Each row was made from one walk, in order. Every step used is in the known rows, and no mark comes twice. Write each row's walk.
Known rows
Q, L, W: [ 12  36  -8 -52   6   7  -2  66 -44 -15   6  -2 -31   0  -1  26   5   8
  21  25  -5 -10]
A, W, J, Z, L, C: [ 52  -1  -4   0 -31  19  -4  26 -35 -12  12  43 -54   2  26 -17   7  11
 -12  13  -8 -14]
V, Q: [ 15  24  45  10  15   7   2  18  19 -33   6  -3  12   9  -8  30  10  26
 -15  -1 -48   9]
Z, A, Q: [ -8  17 -25   2  14  24   7  30   6 -21   0  14 -32   4  54  -6  13 -24
  18   7   9  -9]
Z, J, C, L, W, A, Q: [ -1  -9   5 -24 -16  24   7  33 -41 -43   4   1   3  10 -12 -21  -9 -22
  13  -8   8 -28]
Q, A, W, J, Z, L: [ 33  31 -14   1 -35   7  -8 -41  -2 -18  19  48 -31   0  28 -36 -26  36
   1  19   8  -3]
V, Q, L: [ 16  44  15 -23  16   3   1  28   3 -39   7 -14  34   7  -5  52  -9  37
  -2  10 -47   1]
L, W, A, Q: [-20  -3   9 -14  -7  17  -5  42 -19 -12   2   9 -38   0  42 -15  34 -37
  12  15   9 -20]
J, Q: [ 14  15  26   2   3   3   6 -18  21 -30   6 -11  14   3 -21  19   2  16
  -3   8 -36   5]
C, L, W, A: [  4  22 -20 -32   1  15  17  35 -34 -15   7  10 -28   6   1 -16  -6 -22
  19  32  24 -14]
C, L, Q, A: [ -6  39 -28  -3  24  21  13   7 -16 -38   7  -6  30   4  13 -10 -18   9
  18  25   9   4]
L, W, A: [-10   7   9 -20 -13  10  -5  36  -7  -5   8  21 -62   8  19 -22  16 -29
  10  18  12 -12]
W, J: [ 42  11  27  16  -4  13  -1  -1 -11 -34   7   2  22   5 -11 -11  22   8
 -15   3 -13  -9]
C, L, Q, A, W, J: [ 14  36 -34   7  13  20   6 -14 -33 -36  13  15  47  -3  21 -13  -7   0
  10  25   0  -4]
A, W, J, Z, L, Q: [ 37   0 -13   1 -25  18  -9   8 -28 -19  10  50 -29   1  39 -18  -2   1
 -13  13 -15 -13]
Z, L, Q, A, W, J: [ 32  15  -7  11  -3   5  -4 -18  -8 -20   5  37   1   2  25 -38  -3   6
   7  17  -1  -2]
L, Q, A, W, J, C: [ -8  14  -9  10 -12  18 -20 -42  -1 -31  14  16  26  -2  40 -18  -3  -5
   6  -3 -16  -1]
W, J, Q, A: [ 31  22  25  23 -21   2  -3 -75  18 -38  12  -5  68  -1 -26  -6  -1  26
 -16   7 -29  -4]
L, Q, A, W, J: [ -1  25  -7  27   4  16 -20 -18  -3 -30  15  28  28  -4  46 -17  15   0
   0  10 -15   3]
W, J, C, L: [ 40   1   4 -20 -24  19  11 -35 -26 -39   6 -21  37   9 -31  -9 -21   0
   1  -8  -6 -18]
Z, A, Q, L, W, J, C: [ -2  10 -40 -38 -17  21   3  14 -26 -19   0   1  -5   0  37   8  -7 -35
  21   5   4 -29]

Write each row's walk
[ 32  22 -32  11 -14   9  -1 -28   8 -10  16  55 -15  -1  25  -9  -1 -27
   3  11 -15  -9] -> Z, A, W, J, Q
[  0  41 -38  -3  22  20   8   3 -27 -31  12  15  20  -2  28  -9 -12   3
  22  27   5   3] -> C, L, Q, A, W
[ 21  30  25  26  -3   2  -8 -11   4 -41  19  37  21  -1 -22 -11   4  26
  -5   4 -27   2] -> Z, J, Q, A, W
[  4   1   2 -41  -8  21  -3  30 -59 -32  -2 -30  30  -8  22  29  19 -12
  16   2 -17 -30] -> A, Q, L, W, J, C
[ 11  45  24  17   3   2 -10 -25  23 -27  20  26  13   0  17  16   0  35
  -5   5 -42  14] -> V, Q, A, W
[ 10  36   5   8  -9  -1  -6 -60  24 -24  19  19  13  -6   4   5  -9  25
   7  13 -31  10] -> J, Q, A, W
[  9  13   4 -26   8  19  -3  52 -61 -31  -2 -18  30 -11  28  28  38  -6
  11  15 -14 -27] -> A, Q, L, W, J
[ 48  15   8  16  -3  12 -11   1 -30 -21  18  42  -8  -5  21  -8  32  -5
  -5   6 -20  -7] -> A, W, J
[ 47  13  13  19 -11   5  -9 -31 -18 -23  17  34  21  -9   5   6  24  -4
 -10   7 -40  -7] -> A, W, J, Q
[-10  22 -17  16 -14  22 -19 -16   0 -29  14  30   6  -1  53 -18  -7  12
  -7  13 -10  -1] -> L, Q, A, W, J, Z
[  3  25 -21  -8  31  24  16  38 -29 -36   1 -10  21   6   8   2  -4  -4
  13  21   0  -1] -> C, L, Q
[ -2  27 -10 -45 -14  -3   0  -2   0 -23   8  -9  20   1  -8  28 -17   1
  13  27 -25 -13] -> J, Q, L, W, A
[ -4  18   0 -35  17  19  -1  67 -55 -27  -3 -19   4  -9  36  33  33  -3
  21  17 -11 -19] -> A, Q, L, W
[ 17  34 -13 -39  16  17   3  82 -28 -27   6 -26 -16   6   7  27   9  25
  22  18  -6  -5] -> Q, L, C
[ 41  23   8  -9 -12   2   1 -31  -8 -43   8 -17  77   0 -28  23  -4  20
 -11  13 -39 -15] -> W, J, Q, L
[ -6   0 -15 -39  -6  25  12  -5 -18 -37   1 -31   7  12  -3   2 -35 -11
  22  -7  -4  -7] -> J, C, L, Q
[ 14  36  18  14 -24   8 -11 -39  19 -29  20  30  17   2  17  12 -18  45
 -24   6 -42   4] -> V, Q, A, W, J, Z
[ 29  32  15   8 -28   3  -6 -40  17 -25  16  37   7   5  12   0 -27  46
 -19   9 -34   1] -> V, Q, A, W, J, Z, L
[ 36  19   4 -14   2  16  17  27 -61 -17   6   4   1   0 -30  -4  14 -10
   3  26   5 -15] -> C, L, W, J
[ -4  34 -24 -60  -7   6  -4  52 -26 -18   8   3 -27   5  20   8  -9  -7
  25  30   8 -17] -> Q, L, W, A
[ 32  20 -53 -15 -22  18   8 -23 -15 -12  16  47 -28   4  25 -19 -25 -34
  18   6   7 -15] -> Z, A, W, J, C, L
[ -4  14 -20 -29   6  20  17  40 -45 -20   2   1 -12   1  19 -10   6 -29
  22  30  20 -20] -> C, L, W, A, Q
[  5  -5   2  -9 -35  25  -2  34 -35  -6   2  22 -49   1  19  -8  18 -18
 -17  14   2 -25] -> L, W, J, Z, A, Q
[-20   5  -8  -5   2  20  -1  17  14 -39   2  -5   2   6  66 -20  11 -20
  16   9  10 -17] -> W, A, Q
[ 30   3  38   4 -11  11  -5  28 -40  -8   6  14 -23  -1 -19  -8  44 -14
 -13  11  -9 -14] -> L, W, J
[  6  32 -43  -5  -7  26   6  -8 -30 -35  12  17  25   1  28 -12 -28  12
   1  28   5  -7] -> C, L, Q, A, W, J, Z
[ 18   7  -7 -11 -25  20   3 -57 -16 -43   7 -21  61   7 -13 -18 -28   1
   3  -5  -5 -14] -> W, J, C, L, Q, A
